Known rows, with every way that one mark hangs from another
J_372{J_349{J_966}}: [ 2.88  0.08 -1.24  1.08 -0.36 -0.11  0.34 -0.12 -0.76 -0.67  0.95 -0.56
 -0.28 -0.21  0.60  1.26  2.35 -0.78 -1.61 -1.87  0.02  1.92  0.36 -1.78]
J_966{J_349 J_500{J_905}}: [ 2.03  1.68 -0.64  1.09 -0.35  0.86  1.81  3.75  2.37  0.76  1.87 -0.10
 -1.40  0.98  2.72 -0.54  2.72 -1.81 -0.49 -1.68  1.99  0.34 -1.06 -2.82]
J_372{J_349{J_966{J_500}} J_588}: [ 5.57 -0.95 -2.76  1.41 -1.62  1.44  0.73  1.31 -0.05 -0.72  1.21 -0.46
 -0.72 -1.02  1.36  0.38  2.46 -1.77 -0.81 -2.27  0.87  1.49  0.55 -4.57]
J_966{J_349{J_979}}: [ 1.03  1.48 -0.89  1.56 -0.06  0.10  0.94  0.12 -1.02 -1.18  1.67 -0.48
 -1.09  0.57  0.97 -0.30  0.91  0.77 -1.76 -1.85 -0.51  0.78  0.64 -0.83]
J_349{J_327 J_372 J_966{J_500} J_979}: [ 1.38 -3.09 -1.93  2.35 -2.19 -0.98 -2.17  1.94 -3.66 -1.74 -0.52 -0.92
  1.05  1.21 -0.52  1.46  4.60 -0.47 -1.64 -4.40  0.33  2.53  3.99 -2.41]
J_905{J_500}: [-0.31  0.17  0.69  0.12  1.46 -1.15 -0.18  1.18 -1.15  0.83 -2.05 -0.24
  0.31  1.11  0.25 -0.29  0.30 -1.03 -0.13 -0.12  0.23 -0.10 -0.38 -0.31]
J_966{J_349{J_327 J_979}}: [ 0.79  0.39 -0.94  1.78 -0.93  0.19 -0.02  1.60 -1.36 -0.97  1.01 -0.65
 -0.08 -0.50  0.22 -0.31  1.26 -0.38 -2.54 -2.77  0.93  1.04  0.45 -1.26]
J_327{J_493}: [-1.24 -1.36  0.44 -1.06  0.34 -1.88  0.02  0.08 -0.71  0.64 -0.10  0.55
 -0.33  0.74 -0.98  0.50 -0.09 -0.07  1.38  1.72  0.58 -0.20  1.07 -0.36]
J_372{J_349{J_327} J_588}: [ 3.93 -1.39 -1.54  0.43 -1.05  2.03 -0.27  1.66  0.31 -0.58 -0.37  0.18
  0.02 -2.88  0.07 -0.88  0.88 -2.13 -1.55 -1.63  2.06  0.83 -0.91 -3.39]
J_372{J_349 J_588}: [ 4.21 -0.30 -1.47  0.21 -0.22  2.05  0.66  0.14  0.67 -0.87  0.40  0.32
 -1.04 -1.77  0.67 -0.87  0.47 -0.97 -0.77 -0.62  0.58  0.59 -0.71 -2.99]
J_500{J_905{J_858}}: [ 0.56  0.11 -0.56  0.05  2.05  0.32 -1.10  1.10  0.89 -1.12 -0.52  1.00
  0.22  0.79  1.03  0.17  2.85 -2.43  1.31 -0.18  0.84 -1.78 -1.45 -1.06]
J_858{J_905}: [-0.45 -0.26  0.28 -0.97  0.33 -1.13  0.55  0.51 -0.53  1.20 -0.02 -0.41
 -1.17 -2.08 -0.16  0.81 -0.51 -1.57 -1.53 -0.08 -0.68 -0.51  0.98  0.52]
J_349{J_327{J_493} J_372 J_979}: [-1.12 -3.75 -0.24  0.09 -0.36 -2.30 -2.14  0.89 -3.64 -1.11 -1.27  0.51
  0.54  1.16 -2.11  0.80  2.56  0.23 -0.20 -1.19  0.50  1.45  3.90 -1.16]
J_372{J_349{J_327{J_493} J_966 J_979}}: [ 0.97 -2.41 -0.94  1.07 -1.02 -2.28 -0.69  1.54 -3.75 -0.77  0.43 -0.25
  0.12 -0.08 -1.09  1.84  2.68 -0.85 -1.72 -2.06  0.75  2.12  2.65 -2.35]
J_372{J_349{J_327{J_493} J_966 J_979} J_588}: [ 3.61 -4.01 -1.80  0.65 -1.30 -1.56 -1.10  1.30 -3.40 -1.41 -0.31  0.07
 -0.10 -1.01 -1.30  1.21  2.32 -1.55 -1.37 -1.77  1.42  1.48  2.57 -3.91]
J_966{J_349{J_327{J_493} J_372{J_588}}}: [ 3.35 -3.99 -1.67 -0.22 -0.44 -0.68 -1.29  0.77 -0.40 -0.84 -1.05  0.53
 -0.06 -0.38 -1.25 -0.45  2.62 -1.98 -0.23 -0.69  3.04  1.47  1.60 -3.93]
J_349{J_327 J_372 J_966{J_500{J_905}} J_979}: [ 1.94 -3.50 -1.14  1.99 -1.60 -1.32 -2.24  3.98 -2.66 -1.49 -0.96 -0.18
  0.79  1.93  0.27  1.52  5.95 -1.70 -1.46 -4.67  1.22  2.03  3.55 -2.92]
J_349{J_372 J_966}: [ 2.02 -2.61 -1.00  0.65 -0.19 -1.32 -1.75 -1.19 -1.69 -1.39 -1.05 -0.34
  0.69  1.58 -0.75  1.60  3.48 -0.24 -0.52 -1.81 -0.28  1.98  2.58 -0.94]
J_600{J_493}: [-0.15 -1.19 -0.98 -0.58 -0.54  0.68  0.38 -0.61 -0.61 -0.30  0.05  1.97
  0.90  0.09  1.08  0.25 -1.42  1.27  0.67  0.91  0.23 -0.61 -0.24 -1.47]
J_372{J_349}: [ 1.64  1.32 -0.62  0.65  0.04  1.16  1.10  0.39  0.31 -0.19  1.23  0.01
 -0.76 -0.83  0.86 -0.15  0.99 -0.20 -1.19 -0.95 -0.04  1.10 -0.55 -1.42]
J_600{J_493{J_327}}: [ 0.16 -0.27 -0.79  0.52 -0.46 -0.01  0.61  0.12 -0.26  0.79  0.35  0.37
  2.26 -0.73  0.36  0.85 -1.67  1.03  2.89  0.66  0.42 -1.24 -0.83  0.65]
J_966{J_349{J_372{J_588}}}: [ 4.85 -1.45 -2.10  0.63 -0.04  1.15 -0.34 -0.93  0.60 -1.74 -0.25  0.21
 -0.83 -0.06  0.52 -0.93  2.39 -0.80 -0.69 -1.34  0.99  1.33  0.76 -3.17]
J_966{J_349{J_327 J_372{J_588}} J_500}: [ 4.58 -2.07 -2.87  1.48 -1.74  2.00 -0.56  2.28  0.68 -0.95  0.06 -0.35
 -0.13 -0.92  0.66 -1.07  3.34 -2.22 -1.16 -3.04  2.82  1.74  0.77 -4.82]

Rows
[ 5.33 -2.17 -2.74  1.58 -2.45  1.51 -0.26  2.84 -0.41 -0.45  0.41 -0.72
  0.20 -2.15  0.66  0.37  2.85 -2.90 -1.68 -3.13  2.42  1.75  0.22 -5.00]  J_372{J_349{J_327 J_966{J_500}} J_588}
[ 4.23 -3.51 -2.81  1.75 -1.62 -0.16 -1.56  0.20 -3.05 -2.65 -0.52 -0.25
 -0.27  1.28  0.11  0.80  3.84 -0.05 -0.47 -3.13 -0.60  1.70  4.22 -3.57]  J_349{J_372{J_588} J_966{J_500} J_979}
[ 2.83 -0.86 -1.27  2.47 -1.76 -0.05 -0.04  5.04 -1.64 -0.61  1.06 -0.47
 -0.20  0.20  1.53  1.23  4.87 -2.19 -2.48 -4.70  1.55  1.88  1.29 -3.71]  J_372{J_349{J_327 J_966{J_500{J_905}} J_979}}
[ 4.17 -2.60 -2.37  1.56 -0.96  0.82 -1.51  0.61 -1.65 -2.52 -0.67 -0.12
 -0.14 -0.55 -0.18 -0.85  2.87 -0.77 -2.26 -3.36  1.21  1.77  1.99 -3.31]  J_966{J_349{J_327 J_372{J_588} J_979}}
[ 4.18 -1.97 -3.02  2.25 -1.94  1.59 -0.76  2.33 -1.29 -2.02  0.34 -0.46
 -0.47 -0.38  0.67 -0.98  3.47 -1.02 -1.88 -3.98  1.48  1.89  2.22 -4.58]  J_966{J_349{J_327 J_372{J_588} J_979} J_500}
[ 5.52 -1.57 -2.05  0.74 -0.66  0.73 -0.01 -0.32 -0.43 -1.27  0.15 -0.11
 -0.49 -1.21  0.37  0.60  1.84 -1.52 -1.24 -1.48  0.64  1.33  0.29 -3.35]  J_372{J_349{J_966} J_588}
[-0.20 -3.78 -0.14 -0.35 -0.90 -3.07 -1.68  1.20 -2.08  0.50 -1.08 -0.18
  1.24  0.28 -1.98  1.96  1.59 -1.80  0.09 -0.08  2.08  0.94  1.78 -1.13]  J_349{J_327{J_493} J_966}
[ 5.04 -1.13 -2.15  1.76 -0.60  1.17  0.29  2.75  0.05 -2.03  0.61  0.61
 -1.83  1.47  2.19 -0.90  4.58 -1.05 -0.83 -3.28  1.01  1.05  1.96 -4.68]  J_966{J_349{J_372{J_588} J_979} J_500{J_905}}
[ 5.13 -0.94 -2.94  2.19 -1.81  1.11  0.60  1.28 -2.05 -1.83  1.54 -0.49
 -1.26 -0.48  1.43  0.54  2.60 -0.60 -1.52 -3.24 -0.34  1.58  2.07 -4.42]  J_372{J_349{J_966{J_500} J_979} J_588}
[ 1.87 -1.02 -0.45  0.75 -0.87 -0.86 -0.05  3.18  0.27  0.43  0.30 -0.11
 -0.08  1.56  1.42  1.32  3.32 -2.05  0.16 -1.79  1.32  0.47  0.70 -2.14]  J_349{J_966{J_500{J_905}}}
[ 2.50  0.65 -2.02  2.56 -1.48  0.30  1.01  1.60 -2.31 -1.20  2.25 -0.97
 -1.01  0.51  1.47  1.24  3.15  0.18 -1.90 -3.58 -0.96  2.18  2.08 -2.84]  J_372{J_349{J_966{J_500} J_979}}
[ 5.45 -1.21 -1.98  0.97 -0.46  1.53  0.35  2.73  2.01 -0.90  0.26  0.58
 -1.48  0.85  2.26 -1.00  4.28 -2.29 -0.14 -2.29  2.29  0.87  0.58 -4.89]  J_966{J_349{J_372{J_588}} J_500{J_905}}
[ 4.36 -5.33 -1.93  0.54 -1.23 -0.48 -3.24  0.04 -1.66 -1.84 -2.59 -0.14
  1.54 -0.53 -1.56  0.86  3.36 -2.13 -1.00 -2.43  1.77  1.73  2.25 -2.88]  J_349{J_327 J_372{J_588} J_966}
[ 1.07 -1.89 -1.33  1.39 -2.22 -0.42 -1.03  2.71 -1.04  0.40 -0.01 -1.09
  1.27 -0.29 -0.10  1.19  2.32 -1.91 -0.94 -2.53  1.81  1.26  0.98 -2.05]  J_349{J_327 J_966{J_500}}
[ 1.81  0.50 -0.68  1.31 -1.23  0.76  0.77  5.28  2.02  1.02  1.16 -0.29
 -0.31 -0.04  2.03 -0.59  3.02 -3.00 -1.26 -2.65  3.46  0.60 -1.32 -3.22]  J_966{J_349{J_327} J_500{J_905}}
[ 3.65 -1.35 -1.71  1.26 -1.20  1.64 -0.39  1.67 -1.68 -1.68  0.00  0.07
 -0.30 -2.36  0.01 -0.77  1.00 -0.92 -2.23 -2.56  0.79  0.89  0.57 -3.14]  J_372{J_349{J_327 J_979} J_588}
[ 4.01 -4.69 -2.83  1.93 -2.42 -0.17 -2.55  1.73 -3.30 -2.32 -1.22 -0.50
  0.81  0.20 -0.67  0.89  4.12 -1.22 -1.31 -4.14  0.92  2.02  4.01 -3.91]  J_349{J_327 J_372{J_588} J_966{J_500} J_979}
[ 2.14 -0.78 -1.29  2.37 -1.04  0.33 -0.40  4.53 -0.63 -1.09  0.61 -0.12
 -0.45  1.36  1.58 -0.27  5.32 -1.50 -2.07 -4.55  1.94  1.90  1.75 -3.56]  J_966{J_349{J_327 J_372 J_979} J_500{J_905}}
[ 0.46 -1.74 -1.66  1.66 -1.29 -1.14 -0.25  2.70 -2.26 -0.76  1.05 -0.19
 -0.53  1.26 -0.13  0.14  3.87 -0.37 -0.85 -2.64  1.51  2.28  3.36 -3.45]  J_966{J_349{J_327{J_493} J_372 J_979} J_500}
[ 0.99  0.28 -0.82  1.62 -0.93  0.82  0.04  1.90 -1.96 -1.02  0.70 -0.36
 -0.03 -1.35  0.13 -0.16  1.51 -0.15 -2.65 -2.89  0.20  1.48  0.60 -1.63]  J_372{J_349{J_327 J_979}}
[ 4.09 -3.55 -2.36  0.62 -2.14 -0.40 -0.24  2.94 -1.06  0.25  0.34 -0.13
 -0.13 -1.34 -0.34  0.89  2.71 -2.89 -0.34 -1.48  2.99  1.58  1.42 -5.35]  J_372{J_349{J_327{J_493} J_966{J_500}} J_588}
[ 0.17 -1.22 -0.26 -0.21 -0.43 -0.69  0.15  2.01 -0.70  0.72  0.39  0.29
 -0.02 -1.21 -0.86  0.31  1.21 -1.37 -0.65 -0.24  2.06  1.22  0.18 -2.23]  J_372{J_349{J_327{J_493}}}
[ 4.18 -4.10 -2.08  1.06 -0.70 -0.91 -2.31 -1.48 -3.36 -3.19 -1.52  0.09
  0.03  1.09 -0.81  0.98  3.17  0.12 -0.87 -2.47 -0.91  1.56  3.97 -2.25]  J_349{J_372{J_588} J_966 J_979}
[ 2.90 -3.95 -1.86  0.61 -0.61 -1.03 -1.40  0.83 -2.39 -1.94 -0.66  0.47
 -0.38  0.20 -1.24 -0.35  2.79 -0.86 -0.83 -1.66  1.80  1.61  3.01 -3.72]  J_966{J_349{J_327{J_493} J_372{J_588} J_979}}
[ 0.64  0.74 -1.28  0.69  1.04  1.03 -0.31  2.85  1.32 -0.56  0.53  0.64
 -0.05  1.00  1.88 -0.01  3.43 -2.77  1.74 -0.85  1.18 -1.67 -1.06 -2.29]  J_966{J_500{J_905{J_858}}}
[ 0.91 -0.61 -1.46  1.98 -1.64 -0.87 -0.13  1.19 -2.67 -0.89  1.12 -0.86
 -0.21  1.37  0.66  1.34  2.18  0.39 -0.81 -2.58 -0.91  1.06  2.63 -1.39]  J_349{J_966{J_500} J_979}
[ 5.34 -2.74 -2.09  0.96 -1.47  0.82 -1.01  1.18 -0.75 -0.99 -0.58 -0.41
  0.54 -2.24 -0.24  0.54  2.16 -2.71 -2.03 -2.48  2.07  1.59  0.08 -3.70]  J_372{J_349{J_327 J_966} J_588}
